Known rows, with every way that one mark hangs from another
zuva(bugu(vuge)): [ 0.28  2.65 -2.52 -3.56 -0.16 -1.46 -2.48 -0.31  0.74  0.76  1.60  1.27
  1.51 -3.19 -0.56  1.22 -2.25 -0.78 -0.04 -3.91  1.93  1.33]
dibiz(nupas): [-1.11  2.09 -3.77  1.17  4.31  1.46 -2.30 -1.19 -1.40  0.60 -0.39 -1.89
  1.40 -1.41  1.46 -0.49 -1.66 -0.77  0.08 -0.82  2.53  3.29]
dibiz(nupas(zegabu)): [-1.02  1.75 -4.71  2.50  4.00 -1.32 -0.26 -1.56 -2.61  0.24 -0.61 -0.98
  1.95 -2.25  4.79 -0.97 -1.43 -0.86  1.32  2.38  1.94  4.27]
mafep(dibiz(nupas(zegabu))): [-1.11  0.73 -6.50  3.74  4.93 -2.24  0.94 -0.39 -3.68 -0.03 -1.26 -1.44
  3.22 -3.51  1.85 -2.30 -1.46 -0.54  1.06  2.89 -0.41  2.19]
zesaf(kifitas zuva(bugu(dibiz(nupas)) fovu)): [-0.77  2.24 -1.86 -1.93  3.86 -0.23  0.40 -2.03  1.75  1.54 -1.62 -3.35
  2.78 -0.27 -2.24  6.38 -1.85  1.05  1.18  3.26  0.91 -1.94]
zesaf(kifitas zuva(bugu fovu)): [ 0.71  1.18 -0.99  1.26  0.79  2.81 -1.94 -3.51  5.39  3.18  1.48 -2.40
  1.71 -0.81 -1.67  6.70 -2.24  0.91  1.13 -0.67  0.57 -0.83]
fovu(zuva(bugu zesaf)): [-0.67  0.79  0.77  0.74  0.94  2.45 -1.73 -2.99  3.09  3.33  2.89 -0.25
  2.38 -1.24  1.36  1.49 -1.99 -2.01  0.48 -8.49  1.54 -3.05]
zesaf(zuva): [-0.49  1.96 -1.51  6.08  1.47  3.41 -3.19 -0.94  3.30  1.94  1.90 -1.23
  0.87 -3.40 -2.22  2.50 -2.06 -0.02  0.73 -1.77  0.93  2.07]
zesaf(kifitas zuva(bugu(vuge) fovu)): [ 1.88  2.84 -1.45 -2.27 -1.52  0.16 -2.05 -3.81  4.89  1.98  2.58 -1.71
  2.02 -2.37 -3.76  5.38 -2.80  1.22  0.89 -0.14  0.57 -1.16]
zuva(bugu(dibiz vuge) fovu zesaf): [-0.14  0.71 -3.74 -6.72  0.14 -5.18 -0.03 -2.26 -3.30 -0.20  0.69  1.26
  2.07 -1.22 -0.53  0.29 -2.53  0.18 -0.64 -1.50  0.17 -1.53]
mafep(dibiz(nupas)): [-1.18  0.90 -5.52  2.59  4.90  0.69 -1.20 -0.51 -2.37  0.44 -1.01 -2.36
  2.73 -2.84 -1.30 -1.73 -1.75 -0.39 -0.33 -0.28  0.32  1.19]
zesaf(kifitas zuva(bugu(vuge))): [ 1.01  3.50  0.39 -0.29 -1.84  0.12 -2.66 -0.51  6.45  2.75  2.94 -0.66
  1.28 -4.57 -2.69  5.67 -2.84  0.13  1.57 -0.28  1.13 -2.40]
zuva(bugu zesaf): [-0.89  0.40 -0.75  0.08  0.62  0.09 -1.70 -1.13 -0.32  3.36  1.04  1.11
  0.83 -1.48  3.52  1.49 -2.05 -1.30  0.31 -4.30  1.10 -2.12]
fovu(zuva): [-0.85  0.98 -1.32  3.62  2.07  4.24 -3.00 -1.10  4.64  0.45  3.48 -1.98
  2.11 -2.01 -0.73  0.23 -1.99 -1.38 -0.05 -6.74  2.47  2.86]
bugu(dibiz zuva(fovu)): [-1.67 -0.57 -5.06  0.44  2.13  2.20  0.23  0.38 -0.16 -2.30  0.54 -1.25
  2.55 -2.29 -1.20  2.15 -1.92  2.21 -0.70  0.25 -0.04  4.61]
bugu(dibiz(nupas) vuge zuva): [-1.24  3.64 -4.37 -3.02  1.83 -0.82  0.09  1.42 -1.32 -2.51 -0.11 -0.91
  2.87 -5.06 -1.89  0.27 -2.21  1.48  0.00  2.23  0.86  2.34]
nupas(dibiz zegabu): [-2.69 -0.75 -4.06  5.74  0.90 -4.20  1.65 -1.50 -1.49 -0.07 -0.04  0.72
  2.31 -3.79  3.68 -0.29 -1.77 -0.29  0.78  1.05 -0.79  6.85]
zesaf(kifitas zuva(bugu)): [-0.22  1.89  1.11  3.22  0.18  2.94 -2.38 -0.20  6.84  3.85  1.81 -1.44
  1.05 -3.07 -0.82  7.09 -2.29 -0.09  1.69 -0.65  1.17 -2.08]
zuva(zesaf(kifitas)): [-0.82 -0.46 -0.53  3.50 -0.41  1.27 -2.68  0.15  3.01  2.43  3.00 -1.19
 -0.06 -2.21  4.39  1.11 -2.91 -0.64  0.51 -0.33  0.99 -1.70]
mafep(dibiz): [-1.21 -0.70 -4.93  4.40  2.70  1.26 -2.01  1.12  0.21  0.30  1.09 -1.17
  1.95 -3.65 -1.50 -1.04 -2.07 -0.33 -0.58 -2.41 -0.33  1.76]

Rows
[ 1.36  0.67 -1.87 -5.06 -2.19 -2.43 -1.56 -3.80  1.11  1.99  2.67 -0.26
  1.35 -0.85  1.50  1.86 -3.12  0.22  0.03 -1.03  0.55 -2.90] => zuva(bugu(vuge) fovu zesaf(kifitas))
[-0.55 -0.08  1.10  3.94 -0.35  3.59 -2.63 -1.50  6.62  2.38  4.89 -2.52
  1.39 -1.85  2.45  1.17 -2.89 -1.27  0.63 -4.26  1.51 -2.87] => fovu(zuva(zesaf(kifitas)))
[ 0.21  2.76 -3.28 -3.90  0.54 -2.82 -0.71 -2.45  0.39 -0.10  0.54  0.05
  2.75 -2.54 -5.72  3.87 -2.20  1.15  0.11 -0.85  0.10  0.52] => zesaf(zuva(bugu(dibiz vuge) fovu))
[ 0.07 -1.13 -2.17  2.28 -0.98  3.83 -0.93 -2.96  3.11  1.45  3.02 -2.29
  1.57 -1.82  2.87  2.80 -2.91  2.05  0.19  0.86 -0.55 -0.69] => bugu(zuva(fovu zesaf(kifitas)))
[-1.62 -1.04 -3.79  0.59  0.85  1.09  0.53 -1.40 -1.54 -0.85  0.93 -0.71
  2.20 -2.10  0.92  1.05 -2.28  2.00 -0.52  0.23 -1.19  0.63] => bugu(dibiz zuva(fovu zesaf))
[-0.73  3.62 -0.51 -6.23  2.01 -3.21  0.29 -2.45 -0.78  0.60  0.87 -0.52
  3.70 -2.23 -1.31 -0.15 -2.16 -1.39  0.43 -4.00  1.59 -4.45] => fovu(zuva(bugu(dibiz(nupas) vuge) zesaf))
[-1.09  3.53 -3.51 -6.72  3.08 -4.51 -0.32  0.96 -2.91 -0.77 -1.41  0.37
  2.53 -2.63 -1.46  1.04 -1.89 -0.68  0.18  0.50  2.08  0.32] => zuva(bugu(dibiz(nupas) vuge))
[ 0.39  0.76 -1.90  4.35  0.70  3.61 -2.68 -3.53  5.24  1.88  2.62 -3.51
  1.10 -1.29 -1.89  4.37 -2.56  1.32  0.66  0.89  0.55  1.60] => zesaf(kifitas zuva(fovu))
[-2.06  0.33  0.73 -0.77  1.70 -0.22 -0.26 -0.06  2.05  1.44  1.85  0.16
  2.62 -1.37  0.67  2.03 -1.88 -1.78  0.35 -6.53  1.25 -3.56] => fovu(zuva(bugu(dibiz) zesaf))
[ 0.16 -0.81 -1.33 -1.47 -0.03  0.26 -1.29 -3.43  1.62  3.05  1.62 -1.17
  1.10  0.58  3.41  3.18 -2.57 -0.06  0.25 -1.35  0.77 -2.72] => zuva(bugu fovu zesaf(kifitas))
[-0.05  0.14 -2.34 -6.42 -1.07 -4.75 -0.15 -1.06 -0.02  0.37  1.61  0.18
  1.68 -1.30  0.82  2.51 -3.06  0.45 -0.12  1.01  0.34 -3.42] => zuva(bugu(dibiz vuge) fovu zesaf(kifitas))
[ 1.23  0.71 -2.80 -1.40 -3.11  1.25 -1.25 -3.24  2.67  0.18  4.05 -1.56
  1.78 -3.34  0.95  1.32 -3.50  2.33 -0.07  1.28 -0.73 -0.88] => bugu(vuge zuva(fovu zesaf(kifitas)))
[-0.05 -0.43 -2.79 -1.86  1.39 -0.06 -1.25 -4.87 -1.95  2.59  0.71  0.11
  1.47  0.73  2.49  1.21 -2.02 -0.37 -0.33 -4.12  0.64 -0.82] => zuva(bugu fovu zesaf)
[ 0.53  1.53 -0.05 -3.11 -2.67 -2.11 -2.04 -0.57  2.72  2.65  3.04  0.67
  0.76 -3.23  2.73  2.13 -3.17 -0.74  0.66 -0.82  0.97 -4.27] => zuva(bugu(vuge) zesaf(kifitas))
[-0.54  1.74  1.22 -4.03 -1.66 -2.50 -0.75  0.54  5.04  1.00  3.75 -0.37
  2.58 -3.21 -0.25  2.73 -3.08 -1.18  0.64 -3.24  1.18 -5.41] => fovu(zuva(bugu(dibiz vuge) zesaf(kifitas)))
[-0.66 -0.14  0.49  0.43 -0.48  0.54 -1.97 -0.03  3.02  3.74  1.95 -0.10
  0.42 -1.61  4.57  3.50 -2.65 -1.06  0.90 -1.53  1.12 -3.87] => zuva(bugu zesaf(kifitas))
[-0.75  2.20 -0.03 -4.33 -0.32 -2.86 -0.57 -0.47  1.65  0.50  2.87  0.84
  2.96 -3.04 -1.51  0.59 -2.50 -1.50  0.12 -6.10  0.96 -3.61] => fovu(zuva(bugu(dibiz vuge) zesaf))
[-0.22  2.49 -4.46 -8.60  2.38 -5.83  0.71 -4.06 -5.84 -0.11 -1.33 -0.11
  2.84 -0.28 -0.47 -0.42 -2.15  0.14 -0.40  0.40  0.71 -2.22] => zuva(bugu(dibiz(nupas) vuge) fovu zesaf)
[-1.87 -0.25  1.92 -0.35  0.52 -0.05 -0.45  1.34  5.35  2.01  2.71 -1.21
  2.30 -1.60  2.03  4.14 -2.47 -1.46  0.87 -3.85  1.32 -5.59] => fovu(zuva(bugu(dibiz) zesaf(kifitas)))
[-0.34  0.68 -4.45 -3.02 -1.20 -1.80  0.23 -1.65 -1.85 -1.96  2.05  0.07
  2.49 -3.54 -1.11 -0.25 -2.85  2.29 -0.72  0.76 -1.17  0.41] => bugu(dibiz vuge zuva(fovu zesaf))
[ 0.46  2.43 -1.93 -3.63 -0.45 -2.53 -0.70 -0.84  3.73  0.41  1.40 -1.12
  2.25 -2.61 -4.76  5.86 -2.77  1.35  0.70  2.04  0.22 -1.56] => zesaf(kifitas zuva(bugu(dibiz vuge) fovu))
[-0.67  4.02 -2.81 -4.89  2.92 -5.29  1.98 -0.95 -0.68 -1.22  0.12 -0.11
  4.55 -3.23 -0.18  0.62 -1.60 -1.45  1.57 -0.95  1.93  0.30] => fovu(zuva(bugu(dibiz(nupas(zegabu)) vuge)))
[-1.22  1.98 -3.68 -1.07 -0.44 -0.34 -0.67  3.28  0.91 -2.73  1.92  0.45
  2.14 -5.93 -2.13  1.14 -2.53  1.53 -0.23  0.59  0.27  3.07] => bugu(dibiz vuge zuva)
[-0.27  2.96 -5.45 -8.70  3.62 -4.76  0.43 -2.72 -4.39 -1.53 -1.78 -0.50
  3.14 -0.58 -2.04  0.74 -1.85  0.35 -0.52  0.48  1.67  1.49] => zuva(bugu(dibiz(nupas) vuge) fovu)
[-2.13  0.80 -0.63 -0.74  3.02  0.94 -0.77  1.38  3.45  0.09  1.22 -0.50
  2.96 -1.76 -1.44  3.17 -1.61 -1.53  0.09 -6.28  2.26  0.04] => fovu(zuva(bugu(dibiz)))
